Each row was made from one small tree. The marks that hang from a mark follow it in brackets, in alphabetical order. Every link used is in the known rows. Write each row's tree.
Known rows:
luta{bura lovarit tase}: [ -3   2 -24 -18  -1 -17 -19 -13 -19 -19 -34  52 -22  -7 -23 -18 -72  33
 -26  10 -17  18  51 -41]
bura{ribige}: [ 11 -18  15   8  13 -16 -30 -15  -6 -17 -21 -32 -45  23  12  38  10  31
 -20   6  25   5  -5 -41]
ribige{bura{luta{tase{daza{pila{lisud}}}}}}: [-19   5  -6 -19 -12 -18  23  23 -39  18   1   9 -13  36  10 -55 -30  -9
  25 -29  32  20  15 -16]
luta{bura}: [ -7  -1 -10  -7   1 -23 -15   3  -8 -29 -20   5 -22   5  -3  18 -38  18
 -16  12 -16  33  15 -29]
luta{lovarit tase}: [ 22  -1  -8  -9   2  -2 -24 -21 -19  -7 -37  27 -21  12 -10  -2 -56  27
 -30   0  -9  16  40 -27]
bura{luta{lovarit} tase{daza}}: [-56 -14  14   6 -32  26   9 -52 -13  13 -61 -24 -64  39  13  36  22  45
 -24 -10  20   6  38 -38]
ribige{bura{luta{lovarit tase{daza{pila}}}}}: [-30  -5 -22   0 -30   4   9  22 -52   3 -48  55 -36  21   3 -45 -42  20
 -10 -18  -4   5  33 -60]
ribige{bura{luta tase}}: [-42 -32  28 -15 -10   8   9  -6 -12 -14 -17 -12 -57  41  49  28  -5  25
  -5   5  16  -1  10  -1]
lisud{pila}: [ 39   3  -2 -10  14 -23 -35 -23  -8 -55 -11   3 -15  22  19  31  -7  15
 -39   4  -3  22  12 -38]
roko{pila{lisud{daza{tase{bura}}}}}: [ 41  49  -8 -23  20  -1  17  -3  25 -40  97 -39   8  39   6 -19 -41 -27
 -14  14  -3  -9  12  35]
tase{bura{ribige} daza{pila}}: [-16   4  -8  27 -23  25   1  54  -9 -23  17  -5 -51  40  -6   7   2  20
 -19 -12  26  20  -8 -86]
tase{bura daza}: [-21  26  17  23 -29  12  20  40  -3 -14  -9   3 -25  35 -14   5 -26   4
 -25  -1  -5  48  15 -28]
tase{bura}: [  7   5  29  -1 -12   6  -1  29   8 -21  20  -1 -23  35  -1  12 -39   0
 -34   8 -10  30   5  -8]
luta{bura lovarit tase{daza{pila{lisud}}}}: [-16  21 -54 -21 -14 -15  -1  -7 -30   0  -5  45 -18  -2 -43 -47 -61  22
   5 -32  10  27  49 -60]
bura{luta{lovarit tase} ribige}: [  4 -28  24 -11   7 -17 -26 -45 -14   6 -46  -7 -49  30  12   2   4  39
 -33   8  38 -20  25 -41]
ribige{bura}: [ -8  -7   5  -4  -9 -17  -5  21 -15 -30 -21  19 -28  14  17   7 -47   7
  -6   6 -22  26   7 -17]
ribige{bura{luta tase{daza}}}: [-67 -13  21   9 -27  19  34   5 -22  -4 -41  -5 -52  40  35  17   7  28
   6  -5  23  13  20 -21]
pila{lisud{daza}}: [  6  32  29 -17  19 -31 -19 -43  16 -23  27 -31   2  15 -13   9 -12 -12
  -7 -13   0  26  -7  31]
daza{pila}: [ 30 -17 -25  -1   1   1 -31   8 -24 -18   2 -18 -31  26  14  21 -19  11
 -14 -12 -12  31  -5 -41]
daza{tase{bura}}: [ -1   6   5  17 -15   1  27  31   0 -17  17 -26 -10  42  25  13 -52   5
  -5  19 -10   9   7 -21]
pila{lisud{daza{tase}}}: [  1  33   4   2  16 -30  13 -41   2 -16  26 -60  17  22  16  11 -25  -3
  23  -1   8   6  -5  19]
daza{tase}: [ 11  -6 -16  21   0 -17  17 -13 -16 -11 -19 -50  -7  28  36  30 -35  20
   7  14  -3  10   7 -25]
tase{bura{luta ribige} daza{pila{lisud}}}: [-29  -1  29  -4 -21  -8  13  16   2  12  35 -42 -53  59   3 -10  34  -2
   0 -24  66   2 -13 -39]

Write each row's tree:
[-29  16  22  29 -21   9  10  39   4 -21 -10  -8 -46  37  -7  14   3  18
 -25   1  29  19   2 -53]  tase{bura{ribige} daza}
[ -7 -18 -17   8  -9   6 -12 -14 -42  12 -45   3 -51  29   5 -14  14  41
 -25 -17  45 -10  23 -94]  bura{luta{lovarit tase{daza{pila}}} ribige}
[ 23 -10 -42  -7   2 -30  11 -18 -19   6  39 -66  -8  34  32   7 -35   3
  30 -16  14   1  -4 -25]  daza{pila{lisud} tase}
[-13 -14  14 -22 -13 -15  -2  -7 -31  -5 -46  53 -32  18  13 -25 -53  16
 -23   7  -1  -3  36 -16]  ribige{bura{luta{lovarit tase}}}
[-51 -12  -3 -17 -22  17  27  -1 -21  10  14 -22 -57  47  33  -3   8  13
  26 -36  42  10   9 -20]  ribige{bura{luta tase{daza{pila{lisud}}}}}
[  8  12 -24  -2 -11 -11   1  -4 -18   4   8 -30 -20  26  -9  -2  -8  -3
  12 -37  17  40   2 -30]  tase{daza{pila{lisud}}}
[  3  28 -11  -7 -12   8  19  48 -12   5  49   6  -5  38 -21 -48 -51 -10
   7 -30  21  40  20 -24]  luta{tase{bura daza{pila{lisud}}}}
[ -3  22 -17  21  -5  17  12  36  -9 -49  57 -15   2  34  17  -1 -46  -3
  -1   5 -23   5 -16 -34]  lisud{daza{pila tase{bura}}}
[-51   1  -6  16 -22  26  23  21 -17 -22 -31  13 -44  26  16  22 -25  34
   7 -10   9  28  27 -32]  ribige{bura{tase{daza}}}
[ 57  38  -2 -41  35 -12 -31 -34  15 -43  67 -28  -3  22 -11  -4 -10 -23
 -29  -1  -5  14   8  39]  roko{pila{lisud{daza}}}
[-76 -11  11   2 -40  29  21 -19 -19   0 -60  20 -69  31  22  16  -4  41
 -14  -8   8   1  40 -36]  ribige{bura{luta{lovarit} tase{daza}}}
[ 25  32 -15  16  20 -21  -9 -33  -9 -74  11 -18  21  18  35  27 -14  14
 -20  13 -11  -3   5 -38]  lisud{daza{tase} pila}
[-20  33  29   9  10 -24  18  -5  26 -30  66 -51  -7  38  11   7 -13   5
  11   6  34 -24 -13  -3]  pila{lisud{daza{tase{bura{ribige}}}}}
[-33 -45  25  -9  -5  16 -24 -68   0   1 -33 -35 -86  41  35  54  40  63
 -28   3  47 -37  19 -45]  bura{luta{lovarit} ribige tase}
[ -9  25  -2  -4 -28   6  15  41  -1   0  46  -8 -22  41 -14 -18 -25 -13
   2 -31  15  39   2 -24]  tase{bura daza{pila{lisud}}}
[-21  -7 -14   4 -14   1  17  43 -52  -2 -30  33 -23  31  19 -43 -30   8
   2 -14  10  25  15 -45]  ribige{bura{luta{tase{daza{pila}}}}}
[ -4 -20  -7  17   4   3  -4   8 -45   8 -27 -28 -37  43  14 -13  27  32
  -8 -12  54   5   0 -72]  bura{luta{tase{daza{pila}}} ribige}
[ 50  36 -25 -23  34 -17   4 -40   7 -34  65 -57  14  28  24  -3 -23 -15
  -2  10   2  -8  14  30]  roko{pila{lisud{daza{tase}}}}
[-34  18  55   0   6 -25  25 -21  22 -15  51 -70 -12  54  24  -1  17  -4
   4  12  54 -35 -21   9]  pila{lisud{daza{tase{bura{luta ribige}}}}}
[-20 -28  -7   9 -27   4   6  -1 -10  -6  12 -28 -61  51  34   8  -2  33
 -14   7  25 -48  -2 -78]  daza{pila tase{bura{luta{lovarit} ribige}}}
